Each row was made from one walk, in order. Every step used is in the known rows, and no mark comes twice. Write each row's walk.
Known rows:
daram -> detan: [-0.25 -4.64 -0.02 -0.71 -0.02  0.12 -0.22  3.67  1.21  1.08  1.07  2.49
  1.39  0.32  2.06  2.76 -1.43 -4.08  4.34  0.79  3.57  0.70  3.68]
zinol -> tomet -> detan -> gipud: [-3.93 -1.15 -2.83 -0.55 -6.10  1.42  0.30  0.61 -1.26  1.37 -4.44  2.47
  1.07 -0.62  2.90  3.13 -2.38 -3.24  2.99  1.40  2.73  1.42  2.03]
zinol -> daram -> detan: [-0.88 -5.36 -0.46 -1.62  0.82  1.98 -1.03  3.57  0.58  3.14  0.31 -0.17
  3.86 -0.36  3.37  2.45 -2.68 -5.41  4.72  1.57  4.11 -0.50  4.17]
gipud -> detan -> palesi: [ 2.93 -3.99  2.43 -0.71 -0.36 -2.03 -1.24  3.62  0.74  1.59 -0.05  4.30
 -0.44  1.29  3.48  4.62 -1.85 -2.47  8.21 -2.10  0.33  4.55  1.26]
gona -> palesi: [ 0.45 -2.85  0.94  1.18  0.68  0.70 -4.39  3.58  2.08 -0.43  5.31  3.48
 -1.30  1.80  3.05  6.01 -2.39 -4.75  6.26  0.62  0.79  4.17 -1.43]
gipud -> sufab -> palesi -> detan: [ 1.33 -1.61  2.24 -0.32  0.51 -4.00 -0.19  2.95  2.50 -1.85  5.15  5.31
 -2.43  2.66  4.74  5.10 -3.15 -3.19  5.48  1.22 -3.65  2.66  0.93]
gipud -> detan -> daram -> zinol -> tomet: [-0.03 -3.40  2.24 -4.38 -1.64  2.30 -0.97  3.28 -0.71  5.21 -2.92  0.07
  4.33  1.78  4.07  3.43  2.04 -4.45  7.28  4.90  3.94 -0.61  2.85]
daram -> zinol -> tomet -> detan: [-2.83 -2.23 -2.30 -0.81 -4.72  4.79 -2.16  1.94 -3.71  2.76 -2.07  3.15
  1.84  1.59  1.04  4.39 -1.06 -4.57  5.46  5.00  5.97 -0.57  3.05]
zinol -> tomet: [-1.29 -2.93 -0.46  0.24 -1.76  3.41 -1.86  2.64 -0.28  0.87  2.23  1.61
 -0.14  1.36  2.04  5.00 -0.77 -6.70  5.43  3.08  3.49  0.65  0.92]
detan -> palesi -> sufab -> gipud: [ 0.71 -1.46  1.01  2.83 -1.33 -3.00  0.07  2.61  3.21 -2.36  2.26  4.63
 -4.41  2.99  2.52  5.13 -4.70 -2.64  6.04  0.71  1.04  6.92  1.74]
gipud -> detan: [-0.08 -2.67  2.92 -1.68  0.27 -0.88 -1.82  3.52  2.11  0.95  0.90  3.53
  1.09  0.94  3.88  4.74 -1.92 -2.99  6.29 -0.61  0.61  0.85  1.79]
gona -> palesi -> detan -> gipud: [-1.04 -0.30  1.21  0.73 -0.89 -1.14 -1.58  1.30  3.87 -1.99  0.40  4.61
 -0.70  0.80  5.25  4.53 -3.64 -1.62  4.34  0.52 -1.35  5.93 -0.89]
palesi -> sufab -> gipud -> detan: [-1.22  0.36  3.67  0.09 -1.05 -4.50 -0.27  2.97  4.57 -2.25  0.45  4.96
 -1.99  1.71  4.72  4.90 -4.47 -1.47  4.36  0.56 -0.33  2.46  2.19]
palesi -> detan: [-1.17 -1.58  2.50  0.24  0.72  1.52 -1.43  1.94  2.52 -1.72  2.15  4.38
  0.23  1.66  2.14  5.11 -3.14 -3.11  5.23  1.56  1.11  1.38  2.30]
gona -> palesi -> sufab -> gipud -> detan -> tomet: [ 1.24  0.49  3.25 -0.40 -1.87 -2.93 -2.73  4.63  4.67 -3.20  0.26  5.78
 -2.55  0.67  6.26  6.29 -2.78 -2.34  5.15  0.37 -2.68  4.54 -1.11]
gona -> palesi -> sufab -> gipud -> detan -> daram -> zinol -> tomet: [ 0.05 -0.43  3.16 -1.74 -2.54 -1.82 -2.60  3.68  2.55  1.45 -2.06  2.70
 -0.07  2.10  6.35  5.15 -1.60 -2.83  5.34  5.87  1.69  3.61  0.09]
detan -> gipud -> sufab -> palesi: [ 0.91 -1.71 -0.74 -0.40 -1.97 -5.53  1.98  2.65  2.52  0.54  2.98  2.43
 -2.14  2.23  5.41  2.69 -2.00 -3.30  5.77 -0.51 -3.82  5.12  0.87]
palesi -> sufab: [-1.02 -2.18  2.10  1.75 -0.51  0.76 -1.11  2.68  2.20 -2.10  4.61  4.48
 -2.25  2.80  1.55  4.53 -3.45 -4.42  4.53  2.07  1.85  2.77  1.98]
sufab -> palesi -> detan -> daram: [ 1.11 -1.83  3.22 -2.30  1.78 -0.94 -0.12  3.19  2.98  0.16  1.89  2.49
  0.87  3.40  3.28  3.97 -2.60 -2.85  7.24  1.38 -0.64  1.84  1.23]
gipud -> sufab -> palesi -> detan -> tomet: [ 2.32 -1.40  1.65 -1.60 -0.47 -1.57  0.52  3.86  1.71 -2.25  3.32  5.06
 -1.66  2.16  4.67  4.99 -0.65 -4.12  6.51  1.19 -4.52  1.97  0.68]
sufab -> palesi: [ 1.33 -2.33  0.23  0.21  0.58 -0.70 -1.39  4.44  1.53  0.62  5.10  3.02
 -1.53  3.15  2.34  5.07 -2.85 -5.06  8.01  0.14  0.09  2.47  0.31]
sufab -> gipud -> detan -> palesi: [ 1.89 -1.70  1.84 -0.42 -0.80 -5.00 -0.42  3.10  3.04  0.56 -1.48  3.78
 -1.15  0.98  4.65  5.30 -3.06 -1.53  8.20 -1.74 -0.30  4.78  1.45]

Which walk is each row?
[-1.96  0.09  1.52  2.05 -0.93 -1.77 -0.30  2.77  4.24 -3.07  3.20  4.03
 -2.87  2.82  2.72  4.79 -4.68 -3.39  4.32  2.02  0.93  3.22  2.47] => palesi -> sufab -> gipud
[-1.42 -2.26  1.70 -2.94 -0.99  5.07 -0.69  1.88 -0.15  2.30 -1.85  1.04
  3.55  2.59  2.56  3.80  0.89 -4.31  6.20  6.96  4.56 -0.58  3.39] => palesi -> detan -> daram -> zinol -> tomet
[ 0.54 -1.14  1.92 -0.11  1.14 -0.70 -0.99  3.35  2.70 -1.61  3.46  4.91
 -1.46  2.90  3.15  5.53 -4.31 -3.22  6.70  1.15 -1.00  1.81  0.51] => sufab -> palesi -> detan
[ 2.80 -5.64 -0.56  0.16 -0.43 -1.24  0.22  3.61 -0.03  1.37 -0.05  3.36
 -0.16  0.73  1.60  2.84 -1.63 -3.57  5.94 -0.42  3.31  4.37  3.40] => daram -> detan -> palesi
[-0.41 -3.79 -0.75 -1.73 -2.60 -4.56  3.36  1.97  1.89  1.07 -0.62  1.99
  0.86 -0.70  4.85  0.69 -0.53 -2.50  2.20  0.43 -0.42  3.32  4.70] => daram -> detan -> gipud -> sufab
[-0.39 -1.22  2.08  0.08 -1.36 -4.10 -0.66  0.82  4.08 -2.53  2.11  4.88
 -1.68  0.29  7.02  4.12 -2.86 -1.42  2.89  0.75 -4.43  6.29 -0.45] => gona -> palesi -> detan -> gipud -> sufab
[-0.25  0.57  3.08 -0.98 -2.30 -2.18  0.14  3.93  3.96 -2.34 -1.02  4.99
 -1.17  1.12  4.75  5.02 -2.04 -2.44  5.21  0.34 -1.20  1.90  1.85] => palesi -> sufab -> gipud -> detan -> tomet
[-0.31 -3.05 -0.87  2.21 -5.12  1.13 -1.33  1.70 -3.17 -0.78 -0.91  5.90
 -3.21  1.07  1.38  4.81 -4.04 -3.66  3.81  2.04  3.21  3.95  1.37] => zinol -> tomet -> detan -> palesi -> sufab
[-0.92 -0.47  2.35 -1.36 -0.59 -3.49 -0.87  3.36  4.30  0.06 -0.47  3.02
  0.63  0.88  4.71  5.08 -2.95 -1.97  6.42 -0.89 -0.13  1.41  2.13] => sufab -> gipud -> detan
[-3.25 -1.92 -3.05 -1.60 -7.20  0.28  1.28  0.38 -2.66  2.65 -3.87  2.74
  0.99  0.42  3.57  2.50 -0.11 -2.90  3.26  4.26  1.87  2.01  3.74] => daram -> zinol -> tomet -> detan -> gipud -> sufab
[-1.64 -1.20  1.55 -0.80 -1.67 -3.31  2.22  0.18  3.58 -1.99  0.57  3.98
 -0.35  0.77  5.34  2.86 -2.26 -1.54  3.01  0.55 -2.85  3.81  2.98] => palesi -> detan -> gipud -> sufab
[ 0.94 -4.16 -1.49 -2.15 -1.67 -5.27  2.76  3.07  1.71  3.39 -0.43 -0.13
  1.46 -0.14  7.23  0.78 -2.94 -3.66  4.09  0.71 -1.95  2.88  3.31] => zinol -> daram -> detan -> gipud -> sufab -> palesi
[-0.54 -1.16 -1.81 -1.08 -4.25 -5.91  1.65  1.49  0.31  0.73 -0.01  3.79
 -1.38  1.23  4.41  2.54 -3.54 -1.10  4.32 -1.37 -3.44  3.95  2.06] => tomet -> detan -> gipud -> sufab -> palesi
[ 2.01 -6.59 -0.86 -0.55  0.42  0.36 -0.74  3.48 -0.64  3.62 -0.74  0.59
  2.26 -0.02  3.35  2.79 -2.75 -4.93  6.28  0.51  3.90  3.10  3.53] => zinol -> daram -> detan -> palesi
[-0.06 -4.12  1.13 -2.47  0.64  3.00 -0.41  2.90  0.40  3.59  1.50 -0.38
  3.73  3.64  1.51  3.00  1.08 -4.77  8.41  3.84  4.44  1.22  4.14] => detan -> daram -> zinol
[-3.11 -1.42 -1.75 -0.80 -3.93 -0.54  0.35  0.44  0.05  0.60 -2.76  3.13
  1.28  0.22  2.32  2.57 -3.48 -1.46  4.09 -0.80  1.55  2.77  3.22] => tomet -> detan -> gipud
[-1.43 -0.57 -1.32  2.20 -5.62 -1.55 -0.59  1.69 -0.84 -1.82 -2.23  5.04
 -4.11  0.98  2.23  5.29 -5.25 -2.20  3.74  2.30  2.53  4.72  1.49] => zinol -> tomet -> detan -> palesi -> sufab -> gipud
[-0.01 -5.20 -1.15 -2.61 -0.30  3.87 -0.42  4.35 -0.15  3.04 -1.36 -0.23
  4.36 -0.65  3.34  2.26  0.05 -6.60  5.33  1.91  3.37 -0.96  3.78] => zinol -> daram -> detan -> tomet
[ 0.39 -2.92  0.31  2.02 -3.22 -0.86 -1.32  1.90 -1.55 -1.48  0.71  6.28
 -3.20  2.11  0.79  4.44 -4.93 -1.78  4.98  0.04  1.95  5.03  2.38] => tomet -> detan -> palesi -> sufab
[-0.24  0.24  0.71 -0.26 -0.75 -2.68  1.21  2.05  3.69 -0.82 -0.11  4.24
 -0.92  2.10  4.40  3.36 -4.08 -1.56  5.85  0.38 -1.88  4.10  0.91] => sufab -> palesi -> detan -> gipud
[ 2.66 -3.33  3.53  0.97 -1.31 -2.95 -0.77  3.39  1.22 -0.97  0.78  6.25
 -3.09  1.89  3.68  4.63 -3.75 -1.84  6.47 -0.48  0.00  5.45  1.44] => gipud -> detan -> palesi -> sufab
[-1.78 -3.22  1.06 -2.89 -1.02  0.90 -1.34  1.96 -0.91  2.05 -0.43  1.01
  3.43  1.18  1.25  2.81 -1.69 -2.69  5.62  0.18  2.83  0.20  3.50] => tomet -> detan -> daram
[ 1.45 -2.77  0.10  1.81 -1.67 -4.46  1.62  3.36  2.82 -1.70 -0.61  4.64
 -3.42  1.57  2.62  3.13 -4.44 -2.00  3.75  0.72  2.32  6.08  3.91] => daram -> detan -> palesi -> sufab -> gipud
[-0.47 -0.73  4.29 -2.80 -1.01 -3.02  0.39  3.00  3.77  1.37 -1.92  2.25
  1.45  3.17  4.62  3.32 -1.77 -1.30  6.31  3.71  1.81  2.05  4.50] => palesi -> sufab -> gipud -> detan -> daram -> zinol
[-2.48 -3.24 -0.22 -2.86 -3.20  3.04 -1.35  1.75 -2.22  2.78 -2.10  0.53
  3.03  0.54  2.21  3.55 -0.92 -4.45  4.54  2.39  4.07 -1.15  2.49] => zinol -> tomet -> detan -> daram
[ 1.70 -0.88  1.32 -1.18  0.33  1.22 -0.65  4.49  1.75 -1.37  1.83  4.79
 -0.66  2.27  3.16  5.23 -1.61 -4.22  7.58  1.24 -1.78  1.63  0.38] => sufab -> palesi -> detan -> tomet
[ 0.74 -1.88  1.28 -2.78 -0.58  2.50 -0.42  3.30 -0.26  2.99 -0.94  1.59
  1.83  3.49  3.32  4.17 -0.26 -4.56  7.53  6.48  2.60  0.43  1.71] => sufab -> palesi -> detan -> daram -> zinol -> tomet
